Each row was made from one walk, in order. Every step used is in the known rows, and no mark comes twice. Write each row's walk.
In the rows, zero is written as 128.
Known rows:
V > U > W > Y: [105 151  94 145 143 122  82  97  89 110 127 123 116 127  86 131 121 150
 102 117 131 122 142  85 140 127  81 135]
W > G > V > P > U: [111 158  92 181 110  84 100  58 122  97 118 124 100 158 115  81 104 148
  99 113 143 118  66 113 158 123  58  93]
P > V: [ 97 148 104 154 116 133 127  93 118 120 118  97 140 124 116 124 118 122
 161 111 137 122 130  75  98 105 101 115]
C > G > V: [120 131 101 182 121 136  94 102 124 129 106 109 167 112 101 164 101 189
 162 135 122 130  76  93 162 151  80 123]
C > G: [122 124  93 152 126 150 116  97 115 134  96 112 166 107 109 149 110 161
 156 131 124 129 100  69 153 150  97 117]
Y > W: [ 84 132  97 137  94 118 105  77 115 120 123 113 120 128 121 160 109 146
 137 141 133 120 113 110  95 135  90 121]
U > V: [113 146 103 177 116 147 130 125 142 135 118 109 134 132 101 147 114 131
 133 132 139 128 135  92 123 139  91 117]
V > P > U > W > G > C: [126 146  92 169  95  70  89  80 147  89 113 128 103 147 117  86 147 122
  91 148 132 122  94  80 179 158  93  90]
Y > W > G: [ 82 130  96 148  86  91  89  64 104 107 134 127 107 133 115 127 102 163
 117 140 138 119 119 102 109 120  90 114]
G > C > H: [108 140 103 160 123 129 120 117 120 129  90 120 147 119 125 154 147 162
 149 144 124 144 105  92 183 164 101 102]
G > W > Y: [ 89 156  88 158 122 131  91  79 102 101 145 105 120 129  90 147 125 164
 132 108 139 143 123 130 136 117  70 126]
G > V > U > W: [102 139 108 193 132 128  81 118 122 112 115 120 145 126  93 153 113 146
 120 127 121 122 106  87 151 144  83 137]
H > C > G > P > U: [154 147  85 141 132 117 100  64 125 136 100  87 126 146  98 100 153 145
 196 121 118 126  77  54 201 156  86  83]
C > G > P: [127 135  96 151 131 128 107  86 131 128 106  94 152 111 106 146 135 165
 164 141 122 135  76  79 179 149  82 117]
P > V > U > W > G: [102 148 101 187 121 101  87  90 104  97 116 122 125 119  95  88 119 117
 111 112 130 112 157  31 125 108  98 126]
Y > W > G > U > P > V: [ 82 154  93 186  81  52  87  66  98 100 133 103  64 100 105 113 131 125
 118 155 144 139 120  54  98 122  89  92]
W > U > V: [118 164 100 181 120 116 135  99 111 136 124 120 109 116  90 128 123 138
 117 125 150 127 132 121 137 126  89 114]
H > C > G > W > U: [128 147  82 178 122 117  94  78  80 121 109 101 136 102  71 125 141 148
 179 101 130 128 104 123 183 148  91 108]
C > G > W: [113 131  88 185 118 154  99  94 123 117 104 105 167  97  97 161 124 156
 160 121 121 137  98  79 157 159  81 127]
Y > W > G > U > V > P: [ 96 170  87 200  51  57  83  67 124 103 139 114  72 119  98 117 121 129
  66 160 154 126  99 118 111 140  61  94]
G > U > V > P: [110 169  92 195  89 118 123 104 137 123 122 103 114 114  97 132 132 108
  95 141 148 133  91 126 131 143  75  97]
P > U: [113 142  95 142 119 144 135  71 121 130 110 125 126 145 120 114 121 137
 135 112 128 126 101  69 140 129  97  98]
W > U > V > P: [123 175  94 176 122  95 140 101 118 126 111 107  98 120  96 113 127 108
  99 123 159 117 110 149 129 133  64 110]
U > W > Y: [103 144 108 141 124 120  86 105 115 110 145 114 122 133  92 156 117 160
 118 118 140 135 142  88 131 122  99 140]
H > C: [107 128  94 129 125 147 118 108 101 126 116 104 141 147 102 121 119 126
 180 112 133 119 120 117 145 122 119  99]
V > U: [ 97 134  86 151 141 153 126  93  90 126  96 126 142 124 111 117 115 130
 129 119 122 116 109 100 139 128  90 113]
C > G > V > P > U > W > Y: [148 167  97 177 125  78  60  77 132 108 116 102 105 139  89 135 119 172
 110 123 134 130  80  65 163 164  41 123]
Y > W > U > G > V > P: [100 177 101 159  88  62  90  62  99 100 127 122  91 138 103 157 102 157
  95 138 161 112  80 152 120 141  49 136]
H > C > G > P > V > U > W: [149 155  95 173 143 100  70 103 118 117  95  67 138 119  78 108 160 111
 193 121 112 114 121  21 167 149  84 118]
H > C > G: [133 123  90 142 129 147 106 108 102 137  96 101 160 125  96 131 118 147
 195 120 123 121 108  77 166 149 110 103]
Y > W > G > V > P > U: [101 159  92 179  81  52  78  35 121  94 124 119  74 160 121 101 104 154
  96 134 142 110  68 112 122 134  40  98]
H > C > G > P: [138 135  91 142 135 125  98  96 117 131 106  81 145 132  94 128 143 150
 204 129 121 127  85  89 190 149  93 100]

Which walk is each row?
[101 168  91 148 115 140  86  86 105  92 143 123 126 138  82 162 111 172
 118 108 146 142 138 102 145 126  74 145]
U > G > W > Y
[114 141 111 196  99  92  74  83 139 101 141 134 114 149  96 120 107 171
 103 121 134 133 106  54 162 130  95 121]
P > U > W > G > V
[104 189  85 167 126 124  83  68  84  92 122 110 117 130  78 121 122 142
 122  95 137 126 153  67 121 113  53 140]
P > V > U > G > W > Y
[119 158  95 173 119 129 133 124 146 123 106  94 122 135 107 129 119 103
 115 129 148 119 114 118 116 145  66 111]
U > V > P
[ 99 166 106 159  86  78  88  65  95 113 140 138 104 131  97 173  96 189
 113 138 153 121 104 129 128 134  74 140]
Y > W > U > G > V
[134 127  82 168 132 124 102 117  96 137  96  94 126  95  84 133 145 129
 179 144 123 144  90  64 189 170 112  83]
H > C > G > U > P
[104 135  90 187 169 130 112 126 106 121  93 109 118 121 102 134 118 132
 139 137 122 129  93  99 155 148  66 114]
G > V > U > P
[121 170  94 184  81  58  87  45 153 112 138 109  60 157 103 104 137 151
 106 151 140 126 112  62 132 139  54  94]
Y > W > G > P > U > V
[122 173 102 165 119  78  74  81 133  98 137 103  89 159  95 128 122 156
  94 114 145 128  91  97 143 134  49 123]
G > V > P > U > W > Y
[120 135  89 191 142 137  93  92  99 129  87 115 163 108  98 139 103 178
 146 132 111 119  75  86 173 156  65 119]
C > G > V > U
[112 179 101 158 143  85  73  80 108 101 137  81  95 131  83 112 150 133
 129 117 131 127 138  64 134 110  60 132]
G > P > V > U > W > Y
[ 98 161  97 157 122  58 118  76  92 119 111  92  62 103 110 126 136 110
 146 135 148 124 133  82  81 123  76 111]
Y > W > U > P > V
[157 150  96 182 117  97  71 103 141 118  96  90 130 148  89 124 128 131
 159 117 123 117  76  59 175 176  73 108]
H > C > G > V > P > U > W
[ 74 144  93 169  56  80  78  43  91 104 150 135  97 113 106 129 115 168
  93 152 141 132  97 109 125 121 101  96]
Y > W > G > U
[151 150  85 167 125 106  94  79 119 126  88  90 128 151 100 101 121 140
 173 113 125 114  54  91 176 164  62  85]
H > C > G > V > P > U
[162 161  92 137 135  86  58  71 124 123 127  84 100 151  74 116 158 165
 170 120 123 136 110  35 196 154  79 107]
H > C > G > P > U > W > Y
[130 158  98 175 112 139 135  95 146 140 110 118 113 146 105 121 123 127
 125 123 135 128 126  55 131 143  84 100]
P > U > V
[107 170 101 134  96  74  97  51 103 109 138 122  89 133 101 158 132 163
 118 146 153 127 101 117 144 131  73 134]
Y > W > U > G > P
[126 134  85 158 102 132  95  87  91 139 111 106 153 104  87 130 132 155
 173 132 123 133  85  89 183 152 118  85]
H > C > G > U
[123 157 104 161 106 135 108  83 133 121 119 139 133 161 104 145  98 170
 127 119 137 130  93  61 157 137  85 123]
P > U > G > V
[120 147  87 186 121 120 105  68  92 121 110 115 143  83  85 146 134 162
 142 114 133 136  96 107 172 149  78 121]
C > G > W > U
[115 171 108 145 111 121 111  88 138 105 126  96 131 141 106 139 127 132
 158 125 144 130 119  54 133 113  88 131]
U > G > P > V
[100 124 109 167 107 114  90 108 125 102 137 135 135 125 100 130 108 148
 107 124 138 129 138  65 145 124 116 133]
U > W > G
[139 128  81 183 175 123  88 131  95 133  70  91 134 117  82 121 124 138
 192 135 110 121  89  71 187 174  71 102]
H > C > G > V > U > P
[139 176  92 145 112 116 123  90 129 116  70 130 123 152 129 129 148 133
 111 139 136 134  89  53 193 185  75  99]
V > P > U > G > C > H
[131 132  83 176 146 132  82  99  87 133  87 105 158 128  84 119 112 162
 184 122 110 111  85 100 182 157  77 105]
H > C > G > V > U
[ 92 158  95 203  51  74  80  67 118 115 150 127  83 115  91 133 117 159
  86 162 148 134 121  94 117 132  87  99]
Y > W > G > U > V
[140 177  84 221 116  99 107  90 125 117  99  92 118  90  77 131 140 121
 116 121 145 127  99 122 157 167  40 119]
C > G > W > U > V > P
[121 189  80 146 112 115  93  53 115  87 124 116  93 161  91 120 127 137
  92  98 149 132 105  92 148 137  41 122]
V > P > U > G > W > Y
[124 142  95 180 124 118  99 101 127 118  97  97 154 115 108 147 106 158
 145 132 131 121  55 116 156 158  55 120]
C > G > V > P
[135 163 100 149 111 133 120  93 129 126  81 145 133 149 123 147 146 165
 127 140 127 144 110  28 201 178 101 104]
P > U > G > C > H
[141 155  89 178 122 111 104  71 132 121  89 103 134 132 114 120 113 154
 137 123 127 121  47  81 165 164  49 102]
C > G > V > P > U
[102 129  96 175 126 119  86 100  98 102 117 140 131 123  94 107 113 136
  93 124 127 117 138  61 156 127 101 127]
V > U > W > G
[138 165  87 206  94 118 109  99 135 132 101  97 131  92  91 139 134 128
 111 152 138 133  80  88 155 171  67  98]
C > G > U > V > P
[137 156  99 182 138 108  82  92 132 116  96  81 142 101  91 128 152 127
 157 133 113 122 114  10 155 152  70 132]
C > G > P > V > U > W
